Each row was made from one path, in order. Every step used is in the known rows, and no mark comes twice. Write each row's path.
Known rows:
tobut, setu, fomi, dasa, duge: [ -3 -27 -20  15  16 -11  13  28   8  -4  13 -25 -31   8 -12   7  18 -17
  -3 -12 -18  -8 -33  -5 -30 -10]
susorak, meke, dasa, fomi, fulu: [-17 -13   2 -32  29  18   2  29  22 -44  -7  -6  -7  18  45 -17  41 -20
   3   4  20  -6 -33  16  14 -44]
duge, setu: [ 27 -17   1  16  24  43 -10  -1   6  -5   0  11 -16  15  45   7  38 -21
 -12 -33  -3 -14 -40   4   7  -8]
duge, dasa, meke: [ -9   3  -2  -1  16   1  10  18  19  -1  15  20  -5  28  22  -5  37 -39
  -9 -14 -30  -1 -35   8 -17 -37]
fomi, dasa, duge, setu, tobut: [ 12 -27  -5  18  21   5   5   9  11  -9  10 -15 -20  -9  -9 -18  18 -16
  -8 -16 -19 -22 -59 -14 -29 -10]
kavog, dasa, tobut, setu: [ -5 -17   3  -5  55  46 -10  13  25 -26  24  -8 -12  24  49  -5  29  -4
 -32 -11  -6 -33 -15  -3   6  -8]
dasa, fomi, setu: [ 10  -5 -25  12  18  -4 -10   9  13   0  12   7 -24  16  41  -2  39 -29
  -6 -15   0 -19 -24  -9  31 -15]
fulu, fomi, dasa: [ -5 -29  -7  10  21  -2  -9  30  28 -11   9 -15  -7  22  47  -5  61 -23
 -12  -4 -18 -15 -31  10  21 -17]
fulu, fomi, setu, duge, dasa, tobut: [-17  -3 -31  23  14 -34  -6   0  17  10  25  -1 -26  14  44 -20  46 -22
  -4  10 -12   4 -45 -13  30 -24]
susorak, meke: [ -2   0  20 -14  13  46  -7  18  26 -15 -11   5  -2  23  56   9  63 -29
  -7 -19   7  -6 -20  10  15 -30]
susorak, meke, dasa, tobut, setu: [-20  -9  -2 -30  41  37   1  35  36 -25   3 -16 -12  16  39 -20  30 -13
  -9  -8  16  -5 -33   3   3 -45]
susorak, meke, dasa, fomi, setu, tobut: [-18   2 -13 -12  22   8  -2  39  23 -21  -1  -5  -8  -7  24 -30  31 -10
   6  -3  26 -11 -34  -7  28 -40]
meke, susorak: [  4   5  -4   7  15  52  -4  -7  14  -4   6  -3  -5  39  45   4  75 -42
 -23 -29   0 -27 -17  -6  -3 -28]
fomi, setu, duge, dasa: [-10 -10  -6  23  18 -20   4 -15  18  13  33  22 -23  17  28   4  39 -28
   9 -11 -15   7 -43 -13  21 -11]
nukul, dasa, tobut, setu, duge: [-17  -5   6 -21  26   4  -1  10  23 -29  35  -8 -32  25  25 -12  33 -23
 -16   3  -6 -13 -33 -14 -13 -18]
nukul, dasa, fomi, setu: [ -7  -7 -25 -12  19  -6 -10  18  17 -23  21   7 -31  10  30  -8  38 -30
  11  -5  12  -8 -21 -10  20 -23]
meke, dasa: [-14 -26   0  -2  36  22  -1  16  19 -19   2 -11  -3  24  42 -12  44 -29
 -19 -14   5 -18 -34   9   8 -19]
tobut, setu: [  5 -21   4   3  30  38  -2  15  23  -2  10   6 -20  28  40  24  42 -30
 -15 -36 -15 -17 -25   5   9  -5]
nukul, dasa, fomi: [ -9  -6  -6 -23  15   2  -6  19   9 -35  16  -1 -21  23  40  -7  42 -34
  -7   1  12 -15 -14  -1   2 -26]
nukul, dasa, tobut: [-10 -10   0 -23  22  20  -6   9  18 -40  14  -8 -14  26  36 -20  46 -33
 -18   1   7 -21 -23  -1 -11 -31]
fulu, fomi, setu: [ -1 -13 -31  25  16   8 -21  19  23   8  -1  -1 -19  13  57   2  66 -29
  -2 -18  -7  -8 -33   0  51 -11]
fulu, fomi, dasa, duge: [-11 -25 -21  12  17 -15  -7  24  22  -3   5 -31 -21  12  33 -11  52 -31
 -11   0 -21 -10 -41  -1   0 -17]
susorak, meke, dasa, duge, setu, tobut: [-13  -4  -5  -8  22  33   1  26  11 -17 -15 -18 -15 -16  14 -28  23 -13
   2 -12  20  -3 -55  -7 -12 -34]
susorak, meke, dasa, duge: [-25  -7  -4 -21  25  25  -1  25  24 -15 -12 -24 -14   7  36 -16  41 -31
  -2  -6  15   3 -40   0  -7 -37]
fulu, fomi, setu, duge, dasa, kavog: [-15 -12 -14  27  -1 -24  -8   5  17  27  29  17 -25   3  49  -3  47 -26
   3   5  -3   3 -53 -14  35 -23]
fulu, fomi, setu, duge, dasa, meke, susorak: [-21  27 -38  25   6 -25  -6  16  24  26  30   4 -27  17  27 -18  63 -30
   5  -3 -28   8 -46 -22  19 -35]

Which path is each row?
[-15 -19 -23   0  35   5   9  29   8 -24   9 -29 -16  17  14 -26  16 -10
 -24  -1  10 -20 -32   2 -15 -29]
meke, dasa, tobut, setu, fomi
[ -3 -27  15   1   6  20   9  -4  10   5  20  32  -4  18  44  10  34 -39
  -9  -9   8 -11 -38   4  -8 -38]
duge, dasa, kavog
[-18  29   5   8   4 -11  12  -2  17  10  37  10 -13  36  16 -13  52 -37
 -16  -4 -32  -2 -41 -17 -26 -36]
setu, duge, dasa, meke, susorak
[ -3 -13   9  -2  44  40 -13   4  19 -32  15 -10   1  26  57 -17  42  -9
 -40   0   0 -39 -14   0   7 -12]
kavog, dasa, tobut
[-13   2 -13  -6  12 -28  -8  10  16 -18  34   3 -37  13  27 -12  38 -26
   6   6   5  -5 -29 -21  18 -15]
nukul, dasa, fomi, setu, duge
[ 24 -11   9  23  14  43  -4   5  -1 -13  -4  11  -6   1  24  -5  34 -14
 -18 -31  -2 -31 -45  -2   3  -5]
duge, setu, tobut
[ -6   0  -5  14  35  -8 -16   5  17 -10  36   1 -22  13  48  -9  34  -3
 -15   4  -2 -24 -20 -19  36   4]
kavog, dasa, fomi, setu, duge
[-11 -15   0   5  36  33 -13   2  12 -15   6 -17 -14  15  45  -2  41 -23
 -25  -8  -6 -25 -22  -6  -4   1]
kavog, dasa, duge
[-11 -28 -10 -14  36   1   4  14  10 -42   4  -8 -10  26  38 -19  33 -27
 -13   3   7 -24 -38  14   8 -26]
meke, dasa, fomi, fulu
[-15 -14  22 -23  15  42  -3  32  30 -12  -2   2  -1   6  51 -11  44 -23
  -8  -4  31 -10 -40   4   9 -48]
susorak, meke, dasa, kavog
[  3 -12  -2  19  34  42 -12   3  -1 -16   4  -9 -16 -10  23 -13  21  -4
 -20 -15  -1 -31 -39 -14  -9   5]
kavog, dasa, duge, setu, tobut
[-20 -10  11 -21  29  37  -3  30  30 -23  -7  -9   0  17  49 -10  50 -22
  -4 -11  18  -2 -30  12  14 -38]
susorak, meke, dasa
[ -5 -24 -14   5  24  -8  -7  26  28 -18  13 -26  -8  22  44 -25  53 -19
 -25   8 -16 -23 -33   4  10 -28]
fulu, fomi, dasa, tobut
[-11  -8  15   0  47  24  -8   5  25 -21  36 -11 -18  25  46  -9  29   1
 -37   0 -13 -32 -23 -13   5   1]
kavog, dasa, tobut, setu, duge
[ -6 -12 -12  -3  18  -9  12   0   1 -10  18  17 -11  29  41   1  28 -34
  -5  -4   2  -5 -20   7  -1 -34]
duge, dasa, fomi
[  8 -18   0  -7  17   8   0   1   5 -36   0   6 -13  33  47   0  46 -35
 -16  -4  -6 -30 -28  13   9 -18]
dasa, fomi, fulu
[ -4  -8 -24  31   8   7 -16  24  16   3  -5  -1 -11   0  39  -9  61 -23
  -7 -16  -7 -23 -36  -5  47  -8]
fulu, fomi, setu, tobut
[-26   1  10 -24  34  15   3  27  35 -20  16 -19 -18  17  36 -23  30  -9
 -13   3   8  -2 -41  -7   2 -36]
susorak, meke, dasa, tobut, setu, duge
[ -6 -18 -18  12  29  17   2  12  -1 -12  -5 -21 -20 -10   6 -31  14 -20
 -14 -15   7 -19 -63 -11 -20 -14]
meke, dasa, duge, setu, tobut
[-15 -31 -21  -5  37   8  13  22   7 -43   4 -23 -16  19  11 -24  19 -11
 -16   3   5 -22 -41  11 -16 -29]
meke, dasa, tobut, setu, fomi, fulu
[ -6 -28 -19   2  33  -4  -5  35  33 -13  20 -23 -19  20  37 -14  41 -14
 -18  -2 -21 -18 -34   1  10 -24]
fulu, fomi, dasa, tobut, setu
[ 25 -24  -8  24   9  26   2   1 -17 -29 -13   7 -15  10  19   5  34 -10
  -1 -16   1 -13 -43  16  -7 -10]
duge, setu, fomi, fulu
[-15  -8  19  11  12 -14  11 -17   8  -1  29  15 -11  32  38   5  43 -32
 -13  -2 -16  -1 -37  -2  -3 -14]
setu, duge, dasa
[ -2 -22   6  -7  41  26  -9   6  10 -47  12   3  -6  27  56  -3  41 -12
 -19   3  -1 -36 -15  12  18  -7]
kavog, dasa, fomi, fulu
[ -6 -21  21 -19   3  32  -8  15  18 -19  18  14 -14  12  42   1  48 -38
 -10  -4  18 -22 -32  -3  -5 -29]
nukul, dasa, kavog
